Each row was made from one path, in order. Every step used is in the known rows, and no mark comes twice. Write each row's path.
In the rows, 128 means zero.
Known rows:
L > M > U: [197 146 143 153 119 151 123 128 107 127 119 106  96 134 125  89 156 166
 109 167 103 134 127 118 106 117 135 191 110 162 157 154 126 127 116 107
 116 114  74 156  99 101 110 151 130 162 138 133 130 120 118]
V > H > L: [163 189 195 172 145 134 134 146  84  85  75 127  81 103 130  98 145 180
  84 126 115 102  90 131 115 112 118 189 131 154 169 118 129 114  83 146
 147 132 137 140  71 123 126  85 132 151 106 150 126 112 155]
Q > A > B > J > L > M > U: [145 165 182 139 115 131 173 100 104 102  98 140 121 170 131 100 138 147
  96 147 102 157  98 124 113 116 141 202  92 140 124 153 150  83 126 171
 117 145  95 152  70 144  91 101 155 114 127 128 145  94 117]
X > J: [196 161 151 141 139 168 104 132 112 121 109 106  97 149 104  80 173 162
  42 170 117 130 156 157 131 111 183 205 107 123 134 112 129  95 105 113
 129 106 131 133  75 155 127 153 133 127 112  92 128  91 158]
B > J: [143 139 166 124 121 174 148 116 125  99  91 105 129 119 122  78 167 166
  63 142 139 133 132 140  94 136 176 188  70 134 145 108  96 111 116 151
 126 111 144 169  96 119 120 147 153 113 104  86 121  81 157]
D > J > B: [161 157 159 114 147 137 151 160 102 108  44  81  94 133 102 124 152 177
  92 175 126 137 135 137 120 138 166 192  96 183 136 102 110 100 124 119
 121 114 137 144  54 108 115 141 152  93 122 121 125  97 134]
C > E: [165 174 150 131 144 122  99 122 110 136 115 126 109 138 125 121 145 136
  57 173 119 129 148 142  88 107 119 204  78 151 165  96 121 144 107 125
 147 130 117 147  96 106  98 100 141 142 130 158 122  94 133]
Q > A > B > J > E: [149 167 181 112 126 121 166 106 112 109  72 129 127 181 116 128 126 139
  60 152 120 143 108 142  81 121 148 180  83 132 114 119 144  83 127 183
 133 135 123 145  83 153  62  83 160 108 105 121 139  99 153]
A > B > J > E: [136 157 168 114 125 139 170  94 144  91  74 103 140 158 104 109 126 142
  73 170 106 141 120 145  84 116 156 161  91 133 127 111 139 103 130 148
 138 156 133 172 111 122  95 101 139 113 113 107 104 143 170]
P > C: [188 182 160 110 183 177 139 154 144 111  76 143 104 164 131  95 128 131
  83 132 156 125 144 151  79 110 142 169 109 132 154 105 103  89  84 106
 148 109 115 132  59  86  99 118 150 137 137 123 133  90 165]
A > B > J: [138 162 155 126 121 147 182  86 140  84  82  94 126 143 120  91 134 150
  84 152 123 132 126 150 109 113 156 175  80 126 154 117 129  99 131 152
 136 152 131 169  91 129  98 120 127 115 114  88 121 121 141]
D > J > E: [160 153 174 111 140 140 128 154  98 108  60 108 117 128  95 135 147 156
  63 180 131 152 122 152  88 155 185 176 117 171 108  92 109  99 114 125
 112 119 149 163  84 105  94 116 157 108 125 129 115 124 182]
L > J > E > C: [177 134 186 121 144 118 123 124 131 118  91 125 107 171 102  79 126 167
  67 167 117 163 142 149  71 116 179 168 125 119 102 129 115 123  79 107
 146 109 119 177 132 108  95 104 120 144 140 131 110 113 199]
Q > A > B: [173 186 171 124 137 112 156 110 106 112  80 118 107 176 133 131 123 138
  76 140 122 127 110 152 110  97 126 191  94 123 143 124 148  81 114 163
 140 133 108 118  64 150  50  91 143 118 119 129 152  81 129]
E > J: [178 136 147 132 154 156 114 141  95 136 124 119  86 152 143  62 172 158
  87 160 130 123 151 161 114 112 162 169 104 145 153  90 109 124  98 117
 154 102 160 141  86 134 112 133 138 113 111 118 125  60 149]
V > H > L > J > B > A: [180 184 203 166 144 110 151 135  81  77  57 129  78 126 117  95 139 193
  88 142 119 119  89 112 116 119 108 209 117 150 155 118 116 116  86 129
 148 114 130 138  84 120 163  74 135 141 117 156 130 114 147]
A > B > J > L > M: [128 164 172 138 116 143 177  85 123  83  98 128 132 148 121  82 129 144
 116 151 102 144 115 129 117 118 145 183  90 108 143 141 152  93 134 128
 136 152 111 168  78 110 128 115 130 113 126 104 107 128 121]
P > C > E: [180 188 154 107 184 154 121 147 140 126  97 157 107 169 129 100 124 112
  67 160 147 127 153 145  64 106 111 183  95 144 154  92 113 112  88 114
 155 116 116 142  63  87 109  86 147 148 143 157 131  95 158]
Q > A > B > J > L > H > V: [118 183 192 146 119 100 167  99 103  88  66 145 103 158 136 104 130 120
  93 101 144 141  98 131 107 127 139 208 104 122 131 115 143  48 120 186
 142 124 115 140  71 153  72  81 172  88 109 110 149 101 121]
C > E > J > B > A: [172 154 147 124 157 104 114 146  92 147 127 128  93 182 119 103 146 136
  64 201 118 127 153 125  98 114 104 201  71 172 158  72 115 147 125 111
 155 114 144 136  94 114 139  83 151 117 120 170 130  68 113]
P > C > E > J > B: [178 169 142 104 196 145 127 157 131 145 102 157  87 200 127  79 131 126
  82 179 139 126 169 139  72 109 117 177  93 160 147  82 120 119  98 107
 164 107 132 136  59  96 130  85 148 133 133 169 129  81 148]
H > L > M > U: [175 176 159 156 119 129 142 130  97  86 113 121 102 106 123  87 162 164
 108 152  79 120 111  81 106  75 116 170 118 174 148 159 121 133 118 114
 108 109  95 154  87 101 120 110 137 171 138 181 141 130 124]
A > B > J > L > H > V: [ 98 174 181 146 117 121 174  88 136  68  72 122 113 134 129  81 133 124
 111 114 130 146 104 133 118 124 146 192 112 118 152 114 139  69 119 152
 147 148 123 168  87 124 108 101 148  96 117  90 117 137 133]
B > J > E > C > P: [130 131 183 113 134 156 166 151 144 109 105 101 149 150  72  80 139 159
  33 143 120 146 163 131  38 138 183 164  88 153 122  98 112 124 125 168
 111 111 153 179 131 124 100 106 159 117 108 111  93  91 202]
M > L > J > E > C > P: [159 182 163 126 157 102 156 137 119 116  80 118 124 123  85  76 132 184
  39 151  78 185 141 108  71 110 164 176 109 158 113 132 138 130  76 112
  98 112 115 175 129  97  83 109 130 164 143 164 124 113 187]
L > J > E > C > P: [172 136 174 126 144 119 126 130 130 122  99 114 117 163  85  79 131 173
  61 154 119 161 167 146  58 124 177 174 120 126 116 118 120 144  85 126
 129 101 126 170 132 115  82  93 122 141 135 136  99 117 203]
H > L > J > E > C > P: [153 169 181 132 137 109 151 138 114  80  95 125 123 131  90  76 146 172
  67 141  91 143 149 104  65  84 145 163 124 151 122 130 113 152  96 134
 113  95 138 161 111 115  98  66 133 147 138 185 117 131 189]
P > C > E > J > B > A: [186 174 151 108 198 140 137 167 127 133 107 160  96 208 120  91 125 114
  68 182 147 123 163 134  69 117 101 185  93 157 150  71  99 109 111 101
 158 101 140 129  67  92 142  72 161 128 135 168 139  71 148]
A > B > J > E > C > P: [125 152 167 117 133 131 204 114 154  91  97  91 144 167  78  91 113 145
  61 149 107 141 156 144  59 115 159 160  99 140 140 107 147 118 142 170
 122 154 139 171 114 130  78  86 132 115 113 108  97 131 185]
X > J > E > C > P: [180 151 167 133 157 146 122 169 129 129 121 101 117 179  56  79 144 153
  10 170 103 141 183 151  77 117 188 184 125 140 117 109 152 113 120 132
 112 108 140 147 105 159 105 109 135 134 113 117 101 103 200]
D > J > L > H: [140 176 191 139 125 139 131 138  96  83  60 125 103  99 137 110 156 148
  95 132 138 164 113 155 118 150 184 228 138 142 135 108 106  67  88 118
 118 104 140 147  48  82 129 128 166  99 144 121 122 112 141]
B > A: [190 180 183 138 144 132 139 144 113  98  93 109 126 149 116 133 143 138
  44 140 147 135 115 138 100 121 121 205  82 132 168  80  70  88 120 100
 128 102 136 119 106  95 116 111 169 122 134 113 136  73 134]

Write each row's path:
[178 167 143 109 193 153 116 150 126 141 121 167  95 187 135  71 139 113
  71 168 151 123 170 151  71 115 127 175 105 147 145  81 111 119  94 111
 157 107 141 144  62  97 116  87 144 138 134 157 130  78 161] -> P > C > E > J
[173 180 191 167 142 117 138 136  83  86  56 125  68 116 123  85 140 203
 106 142 107 118 100 123 122 111 121 196 122 153 149 135 136 122  78 132
 152 122 124 147  74 125 145  86 118 142 108 156 123 121 151] -> V > H > L > J > B
[169 166 150 128 183 156 113 153 121 143 139 186  95 184 139  60 133 112
  96 177 122 144 154 132  75 115 122 186 118 165 136 113 126 124  96  96
 141 118 113 156  61  91 140  88 143 144 155 177 125  91 146] -> P > C > E > J > L > M > U
[139 141 182 115 123 163 134 125 126 109  82 117 143 135 102  99 151 158
  50 165 121 144 125 136  62 144 171 166  75 151 113 103 106 108 116 147
 128 121 147 173 115 117 115 123 163 115 102 111 104 108 179] -> B > J > E
[165 169 211 159 150 114 140 148  98  86  81 140  85 135 106  78 124 186
  76 137 108 128 100 134  91 116 139 178 148 140 122 130 136 120  71 143
 148 129 130 168  99 123 131  62 121 160 117 161 111 125 197] -> V > H > L > J > E > C
[175 177 192 168 137 125 130 125  84  80  68 136  76 106 129  77 151 197
  95 131 121 119  94 129 117 117 134 202 131 135 150 128 131 123  70 143
 150 122 135 156  75 127 138  86 120 151 116 145 125 123 164] -> V > H > L > J
[126 160 170 147 113 146 178  87 133  86 106 115 128 142 123  80 134 150
 114 161  89 160 112 127 117 115 151 185 100 137 144 152 146 101 130 136
 121 169 104 178  87 119 123 122 132 121 139 112 113 133 127] -> A > B > J > L > M > U
[120 176 190 149 130 122 128 149  90  84  58 130  88  99 131 103 158 133
 104 116 157 158 103 138 126 159 179 220 145 153 134  95 107  56 102 120
 123 109 135 157  53 102 114 119 170  85 138 109 128 120 137] -> D > J > L > H > V
[168 209 157 139 126 114 143 114 109 106  51 117  90  86 143 105 141 161
  64 123 108 152 109 117  96 103 140 214 112 150 151 135 124  79  62 112
 123 100 108 142  94  64 102 137 148 164 133 142 144 113 136] -> M > L > H
[166 149 136 131 155 127  92 125  91 148 145 134  89 158 134  80 159 140
  67 187 124 126 160 146  95 114 128 194  85 158 155  79 121 154 112 124
 155 116 148 155  90 123 115  95 135 128 118 158 123  75 135] -> C > E > J
[127 149 184 140 113 167 141 120 105  96 102 146 131 123 124  66 160 162
 108 139 114 153 118 111 103 144 164 199  82 118 134 132 117  98 119 119
 130 103 121 171  85  99 155 142 151 115 122 113 104  91 122] -> B > J > L > M
[159 176 184 151 131 141 115 138  91 114  98 153 114 139 129  92 145 149
 128 142  95 155 116 110 117 120 131 198 109 114 151 143 146  97  98  76
 144 115  90 136  73  86 138 126 140 131 136 146 106  98 103] -> J > L > M
[140 212 159 151 135  91 141 128  99  99  46 122  80  86 137  92 150 149
  72 105 124 141  97  98 111 110 130 204 123 161 152 115 127  66  71 123
 129 102 104 146 103  92  81 129 161 148 123 134 151 121 126] -> M > L > H > V
[121 176 185 140 111 136 178  75 140  73  78 120 119 134 138  86 126 139
 101 131 113 151 112 149 106 117 155 199 107 108 154 133 134  75 112 141
 140 143 127 162  81 104 121 111 139 110 126  98 112 134 139] -> A > B > J > L > H
[127 164 165 153 147  96  83 136  85 139 127 166  77 148 145  68 156 115
  91 149 134 141 137 131 104 123 122 210 115 153 154  79 133 121  98 121
 169 115 142 153  88 121 122  76 158 106 125 157 118  92 123] -> C > E > J > L > H > V
[171 186 152 134 143 117 136 106 104 107  68 122 107  98 130  78 153 188
  64 155  93 169 114 116 120 105 161 194  93 145 124 140 117 112  65  93
 120 115 111 167 101  93 105 147 130 157 147 144 147 103 149] -> M > L > J
[135 173 187 131 148 154 134 158  91  93  75 124 116 108 119 108 161 155
  92 149 127 165 116 152 126 148 182 201 120 152 131 104 105  86 106 108
 106 127 141 156  47 103 123 132 158  90 147 122 123  88 144] -> D > J > L
[132 160 175 160 141 121 103 140  86 117 112 155  70 138 154  47 166 134
 111 118 140 142 126 144 123 123 154 195 140 137 151  92 123  85  80 110
 167  98 148 138  81 126 126 108 159  95 116 123 118  80 129] -> E > J > L > H > V
[114 161 196 135 127 175 140 123 122  95  98 133 140 114 125  73 166 157
  80 134 117 158 120 131 105 129 176 192  80 133 140 118 102  99 103 131
 127 126 140 169  84 115 144 138 163 100 121 105 109  75 146] -> B > J > L
[204 168 166 138 150 143 129 154 110 114  87  96  98 178  87 108 155 165
  41 183 115 128 150 136 131 112 146 211  84 146 140 107 120  85 130  95
 131  99 127 115  80 142 159 132 155 115 114 108 128  85 129] -> X > J > B > A
[163 149 135 123 156 115 103 138  93 153 123 121  83 174 126  89 150 148
  80 203 106 124 163 135  96 106 115 189  80 176 157  87 134 159 118 114
 161 118 142 144  87 124 129  97 139 119 117 170 122  73 116] -> C > E > J > B
[114 168 178 130 126 149 174  90 140  83  89 118 137 137 123  90 131 142
  97 147 101 153 111 143 115 110 154 178  94 123 147 126 139  92 121 135
 135 163 131 164  80 119 116 115 139 101 124 101 110 118 139] -> A > B > J > L
[167 181 161 118 178 147 111 144 125 129 109 183  88 174 153  69 128 107
  84 150 148 137 155 147  69 119 127 205 124 134 148  90 117  97  74 108
 164  97 132 138  52  76 137  75 157 133 143 163 123  92 153] -> P > C > E > J > L > H
[147 181 165 132 190 128 111 151 120 126 107 190  79 177 145  59 135  93
  93 134 163 135 150 133  79 126 118 196 133 146 146  74 117  89  82 113
 171 103 129 141  64 100 122  66 164 121 135 157 130  98 147] -> P > C > E > J > L > H > V
[159 177 185 131 125 110 119 118 102  79  78 133 116 116 114  94 155 172
  80 161  92 144 114 106  91  84 141 163 115 144 109 133 110 136  86 109
 129 105 132 162 107 109 114  81 136 148 134 184 126 146 175] -> H > L > J > E
[172 185 183 137 130 100 154 127 101  67  65 120 103 131 114  97 153 179
  92 153 100 129 116  88 112  75 116 185  93 148 137 126  93 125 105  98
 131  88 128 141  92 102 143  88 144 136 136 173 145 114 134] -> H > L > J > B > A
[121 160 195 142 103 164 138 106 123  86  85 136 124 107 143  75 159 151
  85 117 128 153 114 135  93 140 173 220  94 122 144 122 101  81  90 136
 138 100 138 162  82  91 145 132 167 108 118 102 109 100 147] -> B > J > L > H
[147 154 174 143 159 155 104 149  92 129 130 145  98 144 143  64 167 153
 102 151 108 150 136 152 121 109 165 177 115 139 147 103 122 117  89  92
 149 117 153 143  72 124 133 120 146 101 124 136 114  55 142] -> E > J > L
[159 139 165 155 146 150 111 148  84 139 148 148  91 150 143  47 169 159
 120 167  96 152 132 135 120 119 154 183 123 158 141 130 132 124 102  87
 133 118 122 155  80 116 145 130 138 122 134 145 116  73 125] -> E > J > L > M > U
[170 178 172 139 125 122 132 107  97  70  83 126 107 100 134  78 166 173
  91 141 103 129 122 110 115  77 141 175 108 137 135 137 100 137  86 113
 128  96 131 158  87 112 118 100 127 146 136 167 140 117 155] -> H > L > J
[161 142 164 148 148 144 109 142  76 134 135 159  92 157 143  49 164 153
 130 158 107 144 134 126 121 124 153 185 117 131 142 119 134 116 105  83
 154 100 135 144  70 110 145 124 132 115 121 139 112  68 118] -> E > J > L > M
[180 162 172 163 133 169  94 135 101 119 132 137  96 145 110  65 171 161
  77 176  79 160 138 132 143 118 175 215 126 136 128 152 151  96 110  88
 114 126  95 149  70 141 159 149 133 136 140 121 117 107 129] -> X > J > L > M > U
[159 181 171 120 157 104 147 130 119 113  76 130 118 133 104  78 127 182
  50 166  77 183 117 114  84 102 167 173 114 151  93 141 134 111  69  94
 113 123 110 178 130  90  95 121 129 167 146 158 132 109 180] -> M > L > J > E > C
